Each row was made from one path, in order. Every step used is in the known rows, and no mark comes twice. Write each row's path.
Known rows
tora/ruti/naku/lazal: [ 0.245  1.370 -0.961  0.542  1.200  1.584 -0.269 -0.450  0.461 -1.581
 -0.165  0.666  0.892  3.300 -1.767 -0.998  0.463 -2.782 -4.107  0.423]
lazal/naku: [-0.142  1.262  1.370  2.459 -1.410 -1.004 -0.618  0.732 -0.760  0.527
 -0.168 -2.836 -2.173  1.967 -2.319  0.340  0.285  0.180  2.630 -0.371]
lovu/muku/lazal/naku/ruti/tora: [ 1.914 -2.792 -0.803 -2.609  1.689  1.699 -0.250 -2.402 -0.743  1.332
  0.418  2.461  0.709 -2.463  3.860  2.345  0.193  0.751 -0.822  0.827]
muku/lazal/naku/ruti/koged: [ 3.390 -0.487  1.415 -0.717  1.548  2.301 -1.433 -0.186  0.289  0.396
  1.614 -1.684  0.485 -1.890 -1.279 -0.785  1.292  0.793 -0.308 -1.509]
lazal/naku/ruti: [ 0.934  1.140  0.279  1.426  0.494 -0.210  1.148  1.226 -0.645  0.122
 -2.932 -2.409 -1.947  0.551 -0.213  1.026  0.676 -0.309 -0.216 -0.990]
lovu/muku/ruti/naku/lazal: [ 1.001 -1.641 -5.024 -3.776  0.495 -1.288  1.488 -1.371  0.838 -1.128
 -0.140  3.219  5.204  0.822  1.123  0.395  0.821 -0.809 -2.498  2.323]
lovu/muku/lazal/naku: [ 0.436 -1.961  0.720 -0.593 -0.307  1.220 -0.828 -2.009  0.545  0.804
  2.577  0.600  1.544  0.434 -0.798 -0.130  0.980  1.728  3.169  1.540]
tora/lovu/muku/lazal/naku/ruti/koged: [ 2.672 -0.116  1.317 -2.863  2.875  2.244 -1.472 -0.078  1.614 -1.957
  1.307  1.841  2.552 -0.349  2.005 -2.411 -0.002  0.070 -2.392  0.404]
naku/ruti/tora: [-1.025 -0.349 -0.272  1.944 -0.016  0.742  0.601 -0.980 -1.174  0.513
 -2.099 -1.436 -2.546 -1.828  0.755  2.694 -1.245 -1.726 -2.129 -2.850]
lazal/naku/ruti/tora/lovu/muku: [ 0.562  0.903  0.058 -1.815  1.836 -0.411 -0.182  0.288 -0.642 -1.272
 -2.417  2.525 -0.959  0.693  5.462  1.067 -1.997 -1.482 -3.160  0.875]
buram/lovu/muku/ruti/naku: [-0.776  0.717 -3.551 -4.037  0.613 -5.008  2.468  1.431  0.415 -1.196
 -2.451  1.667  2.434  0.210  2.281  0.951  3.759  1.679  0.802  1.633]
naku/ruti: [-1.430  0.191  0.063  2.959  0.171  0.984  1.717  0.223  0.356 -0.546
 -2.696 -2.664 -1.539 -0.560 -1.682  0.925  0.137 -1.016 -1.205 -2.522]
ruti/koged: [-1.078 -0.006  1.240  3.066 -0.857 -0.397 -1.848  0.345  1.059 -0.676
  2.068 -4.881 -0.686  0.445 -4.787 -0.978 -0.385 -1.415  0.060 -3.153]
ruti/naku/lazal: [-0.295  0.286 -2.270  0.642  0.214  0.701  0.591 -0.827  0.220 -0.401
 -0.053 -0.614 -0.044  2.066 -2.063  1.494  0.571 -2.397 -1.809 -0.433]
muku/ruti: [-0.494  0.362 -0.226  0.813 -2.714 -1.044  0.511 -0.613 -0.669 -0.113
 -0.337 -0.956  0.880 -0.956 -2.415 -0.769 -0.125  1.083  1.891 -0.830]
buram/lovu/muku/lazal/naku/ruti: [ 0.880 -0.844 -1.090 -2.446  3.256  1.003  1.807  0.269  0.291 -0.055
 -3.300  1.083  2.243 -0.505  2.736  1.199  4.119  2.810  1.439  1.011]
ruti/muku/lazal: [-1.899 -1.807  0.828  1.050 -1.023  1.192 -0.761 -1.352  0.211  1.651
  2.677  0.653 -0.685 -0.824 -0.862 -0.535  0.410  0.953  3.581  0.273]
ruti/muku: [-3.120 -0.533  0.113  2.791 -0.987 -1.850 -0.252  0.742  0.246  0.682
  0.342 -1.666 -2.186  1.019 -0.694 -0.087 -0.433 -0.793  2.329 -0.249]
koged/ruti: [-0.198  0.058  1.661  4.616 -0.582 -0.990  1.388  0.887  0.973  0.407
 -0.544 -5.293 -2.066  0.042 -4.666 -0.408 -0.785 -0.052  1.946 -1.714]
muku/lovu: [-1.864  1.881  1.058  2.415 -3.000 -0.942  0.562  2.888 -0.770  0.853
  0.059 -2.383 -1.148  0.391 -3.283 -0.350 -1.372  0.485  0.543 -0.727]

Write each row's path
[ 0.700 -0.378  1.542 -2.481 -0.128  1.911 -2.660 -2.627 -0.820  0.014
  2.669  4.000  0.277 -0.012  3.153  0.038 -1.809  0.672  0.983  1.702]  ruti/tora/lovu/muku/lazal/naku
[-1.730  0.018 -0.320 -0.253  1.461  0.534  0.288 -0.725  0.442 -1.938
 -2.427  2.156 -0.499 -0.528  3.992  1.074 -2.590 -2.224 -4.053 -0.720]  naku/ruti/tora/lovu/muku
[-0.209 -0.480 -2.852 -2.719 -1.153 -4.079  1.538 -0.322  0.942 -0.739
  0.541  1.924  2.218 -0.229  0.943  0.260  1.426  0.049 -0.358  1.860]  lovu/muku/ruti/naku
[ 0.892  1.979 -0.610 -0.708  0.148 -2.925  1.612  5.605 -1.538  1.958
 -2.461  0.523 -1.572  0.450  3.599 -0.183 -0.326  0.704 -0.808  1.916]  lazal/naku/ruti/muku/lovu
[ 0.410  1.320 -1.400 -1.432 -2.384 -3.101  0.818  0.215 -0.512 -0.082
  0.158  0.356 -0.311 -0.542 -0.826  0.506  1.343  0.465  0.574  0.214]  muku/ruti/naku
[ 0.980 -0.149  2.008  0.651 -1.536  1.999 -1.498 -1.469 -0.872  1.385
  2.149 -0.765 -0.844 -0.132 -2.643 -0.001  1.107  1.897  3.901 -0.080]  muku/lazal/naku
[-2.405  1.105  0.292  1.467 -2.204 -2.648  0.365  3.986 -0.631  1.730
  0.566 -0.468 -1.445  0.742 -0.037 -0.889 -1.428  0.572  1.089  1.177]  ruti/muku/lovu
[ 1.492  0.272 -3.541 -2.397 -0.718 -0.341  0.997 -1.037 -0.619 -0.382
 -0.458  1.598  2.875  0.378 -0.653  0.484  0.707 -0.722 -1.583  0.692]  muku/ruti/naku/lazal
[-0.063  0.413  0.035 -2.077 -0.443 -1.543 -1.454  0.252  1.793 -3.240
  1.422  1.065  3.997  0.236 -0.107 -3.616 -1.680 -0.257 -1.646  0.176]  tora/lovu/muku/ruti/koged
[-2.787  0.156  0.714  0.487 -0.350 -0.284 -1.320 -1.424  0.179 -1.523
  0.437  1.568 -0.668  0.995  1.727  0.380 -3.027 -1.904 -1.247 -0.309]  ruti/tora/lovu/muku
[-0.157 -0.153  0.326  2.331  1.070  0.393 -0.011  0.770  1.360 -1.120
 -0.781 -4.330 -0.622 -1.079 -2.561 -0.464 -0.014 -1.737 -2.860 -3.641]  naku/ruti/koged
[ 1.889  0.100 -1.570  1.449  1.436 -0.335  1.938  0.428  1.011  0.199
 -0.811 -2.602 -0.216  1.378 -2.820  0.886  0.057 -1.662 -1.496 -0.172]  koged/ruti/naku/lazal
[-2.392 -1.813 -0.559 -0.449  0.995  1.096  0.745 -1.410  0.938 -0.399
 -0.338 -0.060  2.381 -0.187 -0.991  0.423  2.846  2.482  3.315  0.015]  buram/lovu/muku/lazal
[ 0.484 -0.977  1.225 -0.163 -0.709  0.241 -1.441 -0.097 -0.785  2.202
  2.527  0.992 -1.111  0.190  0.437 -0.410  0.848  1.737  4.568  1.690]  ruti/muku/lazal/naku
[ 2.340  1.453  2.168 -1.909  0.666  3.470 -1.511 -1.424 -1.993  0.156
 -0.356  3.145 -1.810 -1.699  3.350  0.821 -1.057  0.361 -0.854 -0.424]  muku/lazal/naku/ruti/tora/lovu
[ 2.050 -0.160  1.114  0.002  0.388  2.782  0.341 -1.001 -0.640  1.155
 -0.551 -0.206 -0.627 -1.299 -0.320  0.687  1.598  1.425  1.267 -0.483]  muku/lazal/naku/ruti
[ 0.719  0.074  2.343 -0.164  0.361  0.999 -2.193  0.148 -0.335  0.735
  2.572  2.174 -0.064  1.335  0.703 -3.085  0.788  1.369  2.255  2.717]  tora/ruti/muku/lazal/naku
[-0.474 -1.378  0.167 -1.947  1.502  3.484 -0.475 -2.956  0.288 -1.117
 -0.032  4.349  0.831 -2.271  3.924  0.581 -1.732 -0.384 -2.597 -0.348]  naku/ruti/tora/lovu/muku/lazal
[ 0.176 -0.592  1.320  3.460 -0.740 -1.081  0.282 -0.283 -0.442  1.376
  0.076 -4.139 -3.131 -1.357 -2.314  1.493 -2.299 -0.667  0.947 -1.875]  koged/ruti/tora
[-2.065  2.098  1.396  1.548 -1.231 -1.937 -0.293  4.445 -0.293  0.568
  0.576  0.697 -0.439  2.013  0.033 -3.585 -1.737  0.245 -1.260  1.828]  tora/ruti/muku/lovu
